Each row comes from the steps of one walk. Every step used is in the known rows, and no mark comes twice. Write the walk behind each row, first mark first.
Known rows
zogogum/nemiga/melatos/nopi: [-0.42  0.14  0.03  0.38  0.02  0.10  0.04  0.30 -0.18 -0.07  0.10 -0.31
 -0.15  0.44  0.17  0.20 -0.20 -0.34  0.07 -0.55 -0.14]
folo/melatos: [ 0.03 -0.25  0.24 -0.18  0.22 -0.06 -0.05 -0.55  0.07  0.22 -0.50  0.48
 -0.08 -0.02 -0.58  0.05  0.24 -0.37  0.15  0.07  0.05]
zogogum/nemiga/melatos: [-0.46  0.22  0.04  0.33 -0.14 -0.03 -0.02  0.31  0.03 -0.20  0.04 -0.32
 -0.09  0.32  0.03  0.10 -0.27 -0.47  0.14 -0.39 -0.18]
nemiga/melatos: [-0.52 -0.07  0.02  0.14 -0.08 -0.02 -0.13 -0.45 -0.16  0.09  0.05 -0.09
 -0.08  0.30  0.03  0.23  0.10 -0.26  0.42  0.07 -0.24]
nemiga/zogogum/folo/melatos: [ 0.15 -0.07  0.48  0.07 -0.14  0.20 -0.15 -0.17 -0.15 -0.31 -0.04  0.15
  0.57 -0.14 -0.08  0.12 -0.12 -0.12  0.19  0.35  0.21]
pifoni/zogogum/folo/melatos/bobobe: [ 0.22  0.10 -0.07 -0.04 -0.13  0.00  0.07  0.02  0.29 -0.34  0.34  0.09
  0.39 -0.28  0.01  0.16 -0.08  0.11  0.15  0.15  0.29]
zogogum/nemiga: [-0.16  0.43 -0.19  0.14  0.10  0.04  0.20  0.49 -0.02 -0.19 -0.10 -0.17
 -0.21  0.02 -0.15 -0.21 -0.28 -0.27 -0.01 -0.40 -0.06]
nemiga/zogogum: [ 0.11  0.06 -0.05 -0.25 -0.16  0.27 -0.22 -0.21 -0.48 -0.19  0.01  0.10
  0.32 -0.22  0.08 -0.10 -0.12  0.19  0.60  0.43 -0.11]
nemiga/zogogum/folo: [ 0.09  0.17  0.21  0.10 -0.12  0.28 -0.03  0.01 -0.29 -0.38  0.14 -0.02
  0.48 -0.19  0.10 -0.02 -0.20  0.07  0.22  0.35  0.16]
pifoni/zogogum/folo: [ 0.09  0.38 -0.46 -0.14 -0.07 -0.07  0.24  0.13  0.15 -0.49  0.37 -0.06
  0.28 -0.36  0.08  0.01 -0.21  0.15  0.31  0.02  0.27]
pifoni/zogogum/nemiga/melatos: [-0.16  0.27 -0.48 -0.17 -0.40 -0.17 -0.08  0.24  0.12 -0.51  0.36 -0.25
  0.25 -0.08  0.22  0.16 -0.41 -0.08  0.62 -0.22 -0.08]
melatos/folo/zogogum: [ 0.37 -0.37  0.06 -0.52  0.12 -0.40 -0.26  0.06 -0.33  0.21 -0.78  0.09
  0.01  0.00 -0.22 -0.36 -0.14  0.44 -0.16  0.05 -0.45]
bobobe/zogogum/nemiga: [-0.21  0.13 -0.54  0.17 -0.01  0.36  0.40 -0.05  0.29 -0.14  0.18  0.17
 -0.26 -0.42  0.27 -0.59  0.19 -0.06  0.00 -0.09 -0.06]
nopi/melatos: [-0.17  0.14 -0.04  0.02  0.11 -0.06  0.07 -0.11 -0.15  0.09 -0.25  0.32
 -0.38  0.10 -0.05 -0.15  0.55  0.47 -0.28 -0.16  0.26]
melatos/nemiga: [ 0.10  0.16 -0.31 -0.50  0.40 -0.27 -0.25  0.39 -0.14  0.41 -0.18 -0.42
 -0.42  0.20 -0.06  0.17  0.08  0.16  0.16  0.20 -0.44]
pifoni/zogogum/nemiga: [ 0.06  0.41 -0.64 -0.29 -0.23 -0.12  0.07  0.38  0.09 -0.51  0.26 -0.13
  0.17 -0.29  0.11 -0.05 -0.41  0.06  0.52 -0.23  0.02]
folo/zogogum/nemiga/melatos: [ 0.11 -0.31  0.50  0.14 -0.13 -0.01 -0.35  0.25 -0.13 -0.27 -0.28 -0.26
  0.44  0.09 -0.51  0.02 -0.37 -0.26 -0.08 -0.23 -0.51]
pifoni/zogogum: [ 0.10  0.27 -0.74 -0.48 -0.12 -0.08  0.06 -0.09 -0.03 -0.30  0.24  0.07
  0.12 -0.39  0.06 -0.07 -0.14  0.26  0.69  0.11  0.01]
folo/melatos/nopi: [ 0.09 -0.38  0.23 -0.11  0.45  0.11  0.03 -0.56 -0.22  0.40 -0.41  0.49
 -0.19  0.14 -0.37  0.19  0.33 -0.16  0.05 -0.14  0.11]
nopi/zogogum/nemiga: [ 0.24  0.13 -0.31 -0.14 -0.29 -0.22  0.18  0.36  0.20  0.20  0.16 -0.22
 -0.25 -0.17  0.12 -0.38 -0.44 -0.09 -0.51 -0.20  0.10]
zogogum/folo: [-0.11  0.38  0.06  0.37  0.31  0.12  0.44  0.14  0.05 -0.16  0.05 -0.05
 -0.04 -0.08 -0.18 -0.09  0.00 -0.15 -0.32 -0.05  0.32]

Write each row's walk
[ 0.24 -0.02 -0.33 -0.05  0.21  0.14  0.31  0.17 -0.33  0.42  0.20 -0.09
 -0.41  0.07  0.29 -0.13 -0.13  0.24 -0.42 -0.43  0.13] | melatos/nopi/zogogum/nemiga
[-0.36 -0.18  0.24  0.41 -0.13  0.28 -0.25 -0.32 -0.15  0.28  0.34 -0.13
 -0.05  0.35  0.20  0.24  0.26  0.07  0.18  0.31 -0.31] | nemiga/melatos/bobobe
[ 0.06  0.02  0.46  0.15  0.34 -0.17  0.08  0.18  0.29  0.07 -0.23 -0.08
  0.01  0.16 -0.36  0.29  0.07 -0.35 -0.39  0.02  0.23] | zogogum/folo/melatos/nemiga
[ 0.41 -0.18  0.26  0.12 -0.17 -0.10  0.18 -0.01  0.40  0.38  0.23  0.02
 -0.03 -0.17  0.01 -0.16 -0.12 -0.03 -0.88  0.17  0.39] | nopi/zogogum/folo/melatos/bobobe
[-0.40  0.12  0.04  0.16 -0.17 -0.27 -0.10  0.40 -0.01 -0.09 -0.20 -0.33
 -0.15  0.42  0.18  0.04 -0.33 -0.28  0.04 -0.42 -0.25] | zogogum/nemiga/melatos/folo
[-0.05  0.04  0.47  0.34  0.27  0.00  0.29 -0.11  0.25 -0.09 -0.20  0.19
  0.09  0.00 -0.43  0.09  0.08 -0.42 -0.37 -0.05  0.40] | zogogum/folo/melatos
[-0.08 -0.19 -0.08  0.34  0.23  0.42  0.50 -0.47  0.33  0.02  0.15  0.43
 -0.11 -0.36  0.15 -0.30  0.48 -0.06 -0.30  0.04  0.28] | bobobe/zogogum/folo/melatos/nopi
[ 0.15 -0.25  0.23 -0.25  0.01 -0.41 -0.25  0.07 -0.23  0.16 -0.70  0.28
 -0.20  0.20 -0.05 -0.25  0.39  0.77 -0.54 -0.18 -0.01] | nopi/melatos/folo/zogogum
[-0.08  0.23 -0.37 -0.04 -0.41 -0.04 -0.13  0.31  0.13 -0.42  0.49 -0.26
  0.26 -0.06  0.32  0.17 -0.33  0.07  0.51 -0.10 -0.11] | pifoni/zogogum/nemiga/melatos/bobobe
[ 0.14  0.15 -0.19 -0.16 -0.11 -0.15  0.13 -0.05  0.28 -0.42  0.20  0.11
  0.37 -0.31 -0.09  0.15 -0.15 -0.05  0.27  0.03  0.33] | pifoni/zogogum/folo/melatos
[ 0.26 -0.04 -0.20  0.06  0.32  0.16  0.42  0.01 -0.29  0.43  0.27 -0.03
 -0.32  0.02  0.27 -0.07 -0.01  0.30 -0.58 -0.26  0.32] | melatos/nopi/zogogum/folo
[-0.38 -0.28  0.10  0.46 -0.20  0.43 -0.15 -0.48  0.03  0.27  0.49 -0.02
 -0.07  0.17  0.42  0.06  0.44  0.12  0.15  0.41 -0.33] | nemiga/melatos/bobobe/zogogum
[-0.20 -0.47  0.29 -0.14 -0.18 -0.37 -0.44 -0.27 -0.24  0.17 -0.40 -0.12
  0.10  0.40  0.02  0.13 -0.07  0.03  0.16  0.06 -0.51] | nemiga/melatos/folo/zogogum
[ 0.24  0.04 -0.14 -0.59  0.11 -0.15 -0.53  0.37 -0.31  0.19 -0.08 -0.44
 -0.01  0.13  0.14  0.26 -0.07  0.29  0.42  0.45 -0.47] | melatos/nemiga/zogogum
[ 0.06  0.03  0.09 -0.31  0.00 -0.23 -0.44  0.29 -0.23  0.15 -0.22 -0.08
 -0.21  0.28  0.20  0.19  0.43  0.65 -0.13  0.09 -0.02] | nopi/melatos/nemiga/zogogum
[ 0.27 -0.38  0.37 -0.51  0.09 -0.24 -0.55 -0.15 -0.01  0.28 -0.47  0.07
  0.10  0.16 -0.31  0.39  0.11 -0.19  0.30  0.34 -0.23] | folo/melatos/nemiga/zogogum
[ 0.16 -0.47  0.32  0.14  0.09  0.39 -0.07 -0.57  0.26  0.39 -0.07  0.56
 -0.08 -0.16 -0.18 -0.11  0.57  0.01 -0.13  0.40 -0.04] | folo/melatos/bobobe/zogogum
[ 0.33 -0.13  0.16 -0.02 -0.16 -0.25  0.23 -0.07  0.39  0.28  0.09  0.04
 -0.05 -0.19 -0.09 -0.17 -0.19 -0.19 -0.77  0.05  0.42] | nopi/zogogum/folo/melatos
[-0.37 -0.06 -0.36  0.33 -0.05  0.39  0.29 -0.17  0.17 -0.06  0.31  0.07
 -0.23 -0.14  0.47 -0.30  0.24 -0.10  0.05 -0.20 -0.13] | bobobe/zogogum/nemiga/melatos/nopi
[ 0.07 -0.02  0.62  0.51  0.25  0.22  0.20 -0.03  0.26  0.05  0.01  0.16
  0.11  0.03 -0.30  0.10  0.21 -0.19 -0.54  0.13  0.35] | zogogum/folo/melatos/bobobe
